Every row comes from one small tree of marks. The marks that hang from a mark follow it in brackets, in alphabetical order. Every link used is in the known rows. Which tree was each row made from?
Known rows:
E[B C]: 0.9; -6.4; 2.1; -13.5; 5.0; -10.0; 3.6; 1.9; 0.3; 12.3; -12.6; -5.5; 0.0; -2.6; 19.9; 20.4; 12.4; 3.7; 4.4; -2.2; 14.2; -6.7
B[E[C]]: -5.5; 2.1; 4.4; 36.9; -7.1; -3.5; 0.3; 3.6; -4.1; -0.9; -11.4; -1.3; -21.3; 4.5; 8.1; 39.9; 5.8; 1.1; 1.5; -1.1; 2.4; -4.2
C[B[E Q] Y[P]]: -3.2; 11.6; -3.6; -23.1; -4.3; 5.4; -3.8; -3.7; 10.3; -9.7; 14.1; 6.4; -9.9; -1.9; -13.4; -29.1; -18.6; -0.9; -12.2; -0.2; -14.5; 5.1
Y[P[C[B[Q]]]]: -2.9; 4.0; -1.2; -42.2; -5.9; 1.9; -4.3; 0.3; 3.6; -7.4; 7.6; 1.8; 18.0; -8.2; -12.6; -36.0; -6.4; 7.6; -4.0; 2.2; -1.8; 1.3
B[E Q[V]]: -8.2; 2.0; -0.5; -22.8; -11.9; -3.4; 0.6; -5.0; -3.8; -3.7; -2.0; 1.9; -23.8; 7.4; 2.0; 1.3; -5.1; 3.0; 2.6; -1.4; -6.3; 1.8
Y[P]: 1.8; -4.5; -0.6; -4.4; -11.4; -10.5; 2.2; 1.8; 9.9; -2.1; -1.9; 0.7; -4.5; -4.6; -0.2; 16.3; 0.5; 5.7; 3.3; -2.8; 8.5; -0.2
V[C[Y]]: 5.6; -1.7; 2.0; 42.9; -7.8; -5.8; -2.8; 4.4; -5.7; 12.9; 2.7; -1.8; -5.1; 8.8; -4.9; 13.2; 6.2; -1.2; -1.8; -5.1; -10.1; -5.2
E[B[Q] C[Y]]: 0.7; 1.9; 4.1; -34.7; 2.8; -5.9; -0.3; 0.2; 12.5; 14.4; -2.8; -0.5; -11.3; -5.5; 9.6; -5.6; 2.5; 2.2; -2.5; -3.1; 8.2; -5.0
E[C[B V Y[P]]]: 0.0; -1.9; 0.9; 19.7; 12.8; 4.0; 7.1; -4.1; 9.1; -8.4; 1.0; -0.3; 18.2; -13.2; -10.3; 0.9; 3.7; 0.8; -4.4; 2.1; 1.6; -1.6
E[C[V]]: -2.0; -8.9; 6.3; 34.7; 3.0; -1.9; 6.3; 1.5; 2.0; 0.3; -8.8; -1.5; 8.8; -4.8; 10.1; 39.9; 12.8; 4.5; 7.1; 1.7; 11.6; -4.3
E[B C[Y]]: 3.5; -0.9; 2.8; 0.9; 7.2; -7.7; 3.8; 1.6; 8.4; 14.4; -9.1; -3.7; -6.5; -2.9; 13.0; 7.5; 10.6; 0.5; 0.1; -5.3; 7.3; -6.7
C[G V]: 0.9; -5.6; 2.6; 8.4; 3.3; 0.8; 3.3; 3.3; 3.0; -6.6; -2.9; 2.3; 0.4; 1.6; 11.6; 20.9; 1.6; 0.3; 8.3; 1.4; 8.4; 4.1
G[P[C[V Y]]]: 15.0; 4.8; 6.7; 60.3; -2.2; 12.2; 2.3; 1.1; 10.1; 5.4; -2.3; 1.1; 24.1; -7.1; -4.1; 25.2; 4.4; 5.7; 2.7; 1.4; 3.0; 6.0
V[C[B G Y[P]]]: 3.7; 2.3; -4.9; -2.0; 1.6; -0.3; -3.6; 0.0; -2.5; -1.2; 10.0; 0.2; -0.2; 0.6; -12.8; -21.9; -7.3; -6.9; -8.2; 0.0; -7.7; 0.3
Q[V]: -4.3; -10.2; -1.2; -6.5; -5.1; -11.6; 5.6; -1.2; -2.3; 1.1; -7.7; -3.1; -7.6; 2.8; 5.1; 10.7; 9.7; 4.2; 9.9; -4.4; 1.2; -2.7
B[E]: -2.2; 2.6; 0.9; 23.4; -9.5; -2.5; -0.3; 3.9; -2.4; -1.8; -4.0; 1.0; -16.1; 9.6; 8.4; 29.5; 0.6; 1.7; 1.8; -2.6; -3.9; 0.4
P[C]: 0.8; -0.5; 3.1; 19.0; -9.0; -4.0; -0.8; 7.9; -3.6; 1.5; -8.6; -2.0; 5.6; 0.5; 2.8; 7.5; 9.8; 7.2; 5.3; -3.1; 2.4; -3.1
B[E Q[V[C]]]: -4.9; 1.9; -1.7; -5.3; -14.1; -3.1; -2.3; -6.8; -19.8; 5.1; 2.1; -0.9; -17.9; 14.7; -2.7; 0.7; -4.0; 0.6; -1.7; 0.2; -14.6; -1.8
Q[V[C[B G Y]]]: -2.3; -2.5; -6.3; -5.3; 7.5; -1.2; -0.7; -2.8; -12.9; 0.8; 2.7; -3.8; -1.2; 8.4; -7.2; -30.2; 2.4; -8.7; -1.9; -2.2; -12.9; -2.8
Q[V[C]]: -1.3; -10.6; -1.6; 14.9; -8.0; -10.9; 3.0; -2.8; -17.7; 9.5; -4.7; -6.6; -2.4; 9.7; 0.1; 7.2; 10.9; 1.8; 5.5; -2.6; -4.6; -5.9
V[C[B]]: -1.0; -7.0; -3.1; 12.5; 0.6; -2.0; -2.7; 3.1; -16.0; 5.8; 7.1; -4.1; 18.1; 8.0; 1.8; -5.8; 7.7; -0.4; -1.0; 0.7; -10.3; -3.5

Which tree is each row?
-6.8; -3.9; -1.1; -78.6; 5.9; -9.2; 1.9; -5.7; 0.6; 7.3; -10.7; -2.7; -18.1; -3.6; 16.3; -12.3; 1.0; -0.3; 5.0; -0.4; 16.4; -3.8 : E[B[Q[V]] C[G]]
-9.0; 7.7; 3.1; -1.1; -6.7; -3.3; 1.8; -6.0; 0.2; 0.1; -6.0; 1.4; -36.3; 2.4; -6.6; 3.9; -1.9; -0.7; -2.6; -2.8; -5.5; -3.8 : B[E[C[Y]] Q[V]]
1.3; 1.4; -1.8; -10.7; 8.7; 10.2; 2.2; -1.0; -1.6; -17.0; -1.0; 1.1; 32.0; -9.6; -5.7; -19.1; -3.0; 1.9; 0.0; 5.3; 3.1; 4.6 : Y[P[C[B G V]]]
-8.4; 5.0; -2.2; -24.3; -3.0; 4.9; -4.7; 1.3; -2.2; -6.0; 9.9; 3.5; -5.2; 5.2; 3.9; -16.8; -9.3; 0.8; -4.5; 2.1; -12.5; 3.4 : C[B[E Q]]
-3.6; -7.6; -0.4; -20.1; -12.5; -9.5; -1.1; -4.5; -13.6; 10.7; 3.1; -2.6; -6.3; 7.9; -2.8; -5.5; 3.2; 2.9; 3.3; -0.8; -5.1; -3.7 : B[Q[V[C]]]
-5.4; 3.3; -0.4; -8.5; 4.9; 13.6; -0.1; -3.3; -2.4; -10.2; 11.5; 5.0; 14.2; 3.7; 4.5; -9.1; -8.3; 1.6; -3.6; 6.2; -11.9; 6.6 : C[B[E Q] V]
6.7; -1.6; 1.7; 26.7; -1.2; 0.4; 6.9; -2.8; 14.2; -4.7; 1.8; 2.8; 4.6; -8.6; -8.2; 17.0; -1.3; 3.5; 0.1; -2.3; 0.5; 2.7 : C[V Y[P]]
1.7; 4.5; 1.2; 15.3; 13.7; 14.7; 0.1; 4.0; -1.8; -12.0; 0.4; 1.6; 23.0; -3.5; -4.7; -22.8; 1.8; -2.5; -1.3; 1.2; -7.1; 3.3 : P[C[B G V Y]]
11.9; 6.4; 4.4; 47.6; -10.0; 3.7; -2.6; 5.1; 11.0; 10.5; -4.2; 0.1; 6.2; -3.5; -4.6; 21.7; 3.2; 4.9; 1.9; -2.5; 3.4; 2.8 : G[P[C[Y]]]
5.5; 5.5; 5.7; 28.0; 2.7; 8.3; 1.1; 5.1; 2.4; -6.8; -5.3; 2.4; 5.0; -1.5; -3.2; 3.6; 2.0; -0.3; 2.2; -1.4; 0.0; 2.1 : P[C[G V Y]]
2.1; 3.7; 0.2; -11.6; -9.3; -3.9; -2.4; 4.4; 3.6; -7.7; -7.6; 0.9; -4.4; -5.2; -4.2; 1.6; -3.6; 3.4; 2.4; -1.3; 11.5; -0.1 : Y[P[C[G]]]
-13.0; 4.2; -6.2; -56.5; 2.3; 3.2; -2.8; -4.4; -6.8; -12.8; 4.5; 3.1; -16.6; 6.6; 3.5; -32.9; -12.3; -4.5; -0.9; 1.9; -9.1; 4.9 : C[B[E Q[V]] G]
7.7; 0.4; -0.3; 31.6; -11.6; -7.5; -0.9; -0.7; 0.6; 8.3; 5.3; -0.8; -6.6; 2.1; -13.2; 9.3; -0.2; -0.1; -5.1; -4.2; -5.7; -3.0 : V[C[Y[P]]]
2.9; -2.5; -1.8; 9.2; 9.6; 6.3; 6.4; -4.3; 11.5; -10.2; 9.0; 2.4; 20.4; -9.3; -10.2; -9.4; -1.9; 1.3; -3.7; 0.0; -6.3; 3.9 : C[B V Y[P]]
2.3; -5.1; 2.9; -18.6; 15.8; 0.3; 6.4; -0.5; -0.5; 3.8; -12.6; -2.5; 7.5; -4.1; 24.4; 19.9; 6.7; -0.5; 5.6; 3.2; 19.9; -1.7 : E[B C[G V]]
-2.7; 0.1; -0.6; 5.0; 4.3; -3.5; 1.9; -0.6; 11.4; -3.6; 0.7; -0.9; 2.0; -11.3; -9.5; -7.5; 3.2; -0.4; -4.9; -1.8; 2.5; -4.5 : E[C[B Y[P]]]
-7.9; -6.5; 3.5; -15.1; 9.4; 5.9; 1.1; -1.0; 1.5; -3.5; 4.8; 0.7; 19.6; -7.6; 3.4; -5.1; 3.2; 3.6; 0.8; 6.0; 3.5; -0.2 : E[C[B[Q] V]]
3.9; -3.0; -1.9; -21.8; -11.5; -1.8; -5.3; -5.3; -5.9; 14.1; 3.9; -0.4; -6.5; 4.0; 0.8; 6.2; -7.3; -0.5; 3.9; 4.8; 7.6; 4.6 : B[Q[V[C[G[P]]]]]
2.8; 1.5; 2.4; -18.6; 10.2; -6.0; 0.9; 3.2; 7.2; 8.9; -11.3; -1.9; -18.1; -3.0; 15.8; 7.3; 4.6; -4.4; 0.3; -3.6; 13.5; -4.5 : E[B C[G Y]]
9.7; -1.1; -2.7; 24.1; -5.5; -1.4; -1.5; -3.9; -2.9; 14.6; -1.0; -1.9; -9.6; 5.1; -3.3; 17.3; -1.1; -5.0; 2.5; -0.8; 1.5; 2.7 : Q[V[C[G[P] Y]]]
-0.1; -2.7; 1.3; 18.2; 9.4; 10.1; 3.0; 2.7; -7.4; -9.1; -0.7; -1.5; 40.3; -3.9; 0.5; -8.7; 9.8; 5.2; 3.2; 3.4; -5.2; 1.4 : P[C[B V]]
7.1; 3.8; -1.8; 15.6; -8.0; -5.6; -2.6; 0.4; 1.2; 3.6; 3.2; 0.9; -15.7; 2.1; -10.3; 4.3; -7.0; -4.6; -5.1; -2.8; 0.7; -1.2 : V[C[G Y[P]]]
2.8; -0.2; 4.6; 16.3; 0.7; 6.4; 1.0; 5.2; -3.2; -7.9; -8.3; 0.7; 13.6; -1.1; 4.4; 11.8; 3.8; 3.0; 6.7; 1.9; 7.6; 2.2 : P[C[G V]]
1.0; 0.7; -3.5; 10.6; 5.3; 2.4; -5.8; 4.1; -8.1; 2.0; 8.2; -1.1; -1.2; 7.6; -3.1; -16.8; -0.6; -8.4; -4.8; -1.4; -11.6; -1.9 : V[C[B G Y]]
-4.8; -1.6; -3.1; -36.1; -0.7; 0.4; -9.5; 3.0; -9.9; 4.1; 13.2; 1.5; 3.6; 7.2; 1.2; -25.9; -5.6; -3.7; -3.2; 3.8; -5.4; 0.4 : V[C[B[Q] G]]
5.8; 0.6; 0.8; 7.1; 2.3; 2.3; 4.8; -1.1; 15.8; -9.6; 1.8; 4.4; -5.6; -7.3; -5.2; 10.5; -8.0; -1.3; 0.0; -1.0; 6.5; 4.8 : C[G V Y[P]]
6.6; -3.6; -4.1; 14.6; 1.4; 5.0; -7.3; 2.6; -7.2; 9.8; 7.2; -1.6; 17.7; 4.8; 5.8; 8.5; -3.0; -4.4; -0.1; 5.6; 3.0; 5.2 : V[C[B G[P]]]
1.2; 3.1; -2.8; -18.4; -4.4; -0.2; -5.5; -3.2; 1.9; 4.4; 19.3; 1.6; 5.4; -1.8; -18.7; -35.1; -9.7; -0.4; -11.2; 0.2; -13.1; -0.9 : V[C[B[Q] Y[P]]]
-12.2; 1.7; 2.0; -12.9; -8.9; -5.8; 1.4; -5.3; -5.1; -1.1; -9.1; -0.2; -27.8; 3.1; 1.2; 11.7; -0.1; 2.6; 1.9; 0.0; 1.0; -3.7 : B[E[C] Q[V]]
-1.4; -5.7; -4.7; 14.0; 5.4; -2.9; 1.9; -4.5; -14.1; 5.7; 5.1; -5.4; 6.7; 6.6; -8.9; -22.2; 8.2; -3.8; -2.2; -3.3; -19.5; -5.2 : Q[V[C[B Y]]]
-6.1; -0.8; -5.9; -50.7; -0.7; -3.6; 2.4; -8.7; 11.1; -6.5; 10.5; 1.5; -4.7; -9.3; -17.1; -44.1; -8.2; 1.6; -4.2; -2.3; -8.1; 1.0 : C[B[Q[V]] Y[P]]
9.7; 2.9; -3.2; 26.4; 3.0; 7.8; -6.9; 2.0; 0.1; 10.4; 10.4; -0.1; 8.3; 4.6; -1.2; -0.3; -4.9; -7.0; -4.4; 2.8; -2.7; 4.6 : V[C[B G[P] Y]]
4.3; 1.9; 1.7; 2.6; -1.5; 4.2; 3.0; 0.5; 1.5; -12.1; -6.2; 1.9; 12.4; -8.2; -3.2; 10.5; -2.7; 4.1; 3.3; 2.3; 10.4; 3.4 : Y[P[C[G V]]]
-6.2; 4.9; 2.7; 16.2; -4.3; -3.3; -1.5; 4.8; -3.5; -4.4; -13.7; 0.5; -30.4; 6.9; 12.1; 33.9; -0.8; -3.7; 1.6; 0.1; 8.8; -2.7 : B[E[C[G]]]
2.7; 1.1; -3.0; -7.5; 12.4; 8.6; 4.2; -2.7; 11.9; -14.3; 7.8; 4.2; 12.0; -8.1; -7.5; -14.7; -8.4; -3.7; -3.2; 1.1; -0.6; 6.2 : C[B G V Y[P]]
-2.2; 1.2; 4.8; 16.3; -0.5; -7.2; -1.0; 7.4; 9.8; 1.6; -8.4; 0.3; -27.7; -1.4; 4.3; 22.0; 4.1; -3.9; 2.1; -3.5; 10.9; -5.3 : E[C[G Y]]
-10.4; 1.3; -3.5; -63.3; 2.8; 2.4; -3.9; -0.8; -7.5; -9.3; -0.3; -0.6; 5.6; -1.2; -4.1; -48.4; -3.1; 1.1; 3.6; 1.6; -2.7; 1.2 : P[C[B[Q[V]] G]]
9.7; -5.2; 1.9; 19.7; 0.7; 6.5; 1.2; 1.7; 11.0; 1.9; -0.2; 2.8; 13.4; -3.7; 13.7; 39.6; -3.3; 1.5; 8.3; 5.3; 17.5; 9.8 : C[G[P] V]
-0.5; -2.4; 3.6; -48.7; 11.9; 2.2; 1.4; -2.1; 4.1; 4.7; -3.8; 0.8; 2.1; -6.1; 20.0; 5.5; -1.3; 0.9; 2.7; 4.6; 19.2; 0.3 : E[B[Q] C[G V]]
-4.8; -1.9; 1.2; 16.3; 7.6; -2.3; 0.4; 4.8; 6.4; 0.1; -1.0; -1.8; -0.3; -2.4; -1.3; -0.7; 8.7; -1.4; -1.6; -2.7; -1.4; -6.2 : E[C[B Y]]
0.2; 9.6; -4.4; 27.5; 4.1; 7.8; -6.4; 2.1; -15.3; -2.4; 6.9; 0.8; -10.9; 14.9; -3.4; -11.5; -6.8; -11.1; -9.7; 0.3; -18.9; 1.1 : V[C[B[E] G Y]]
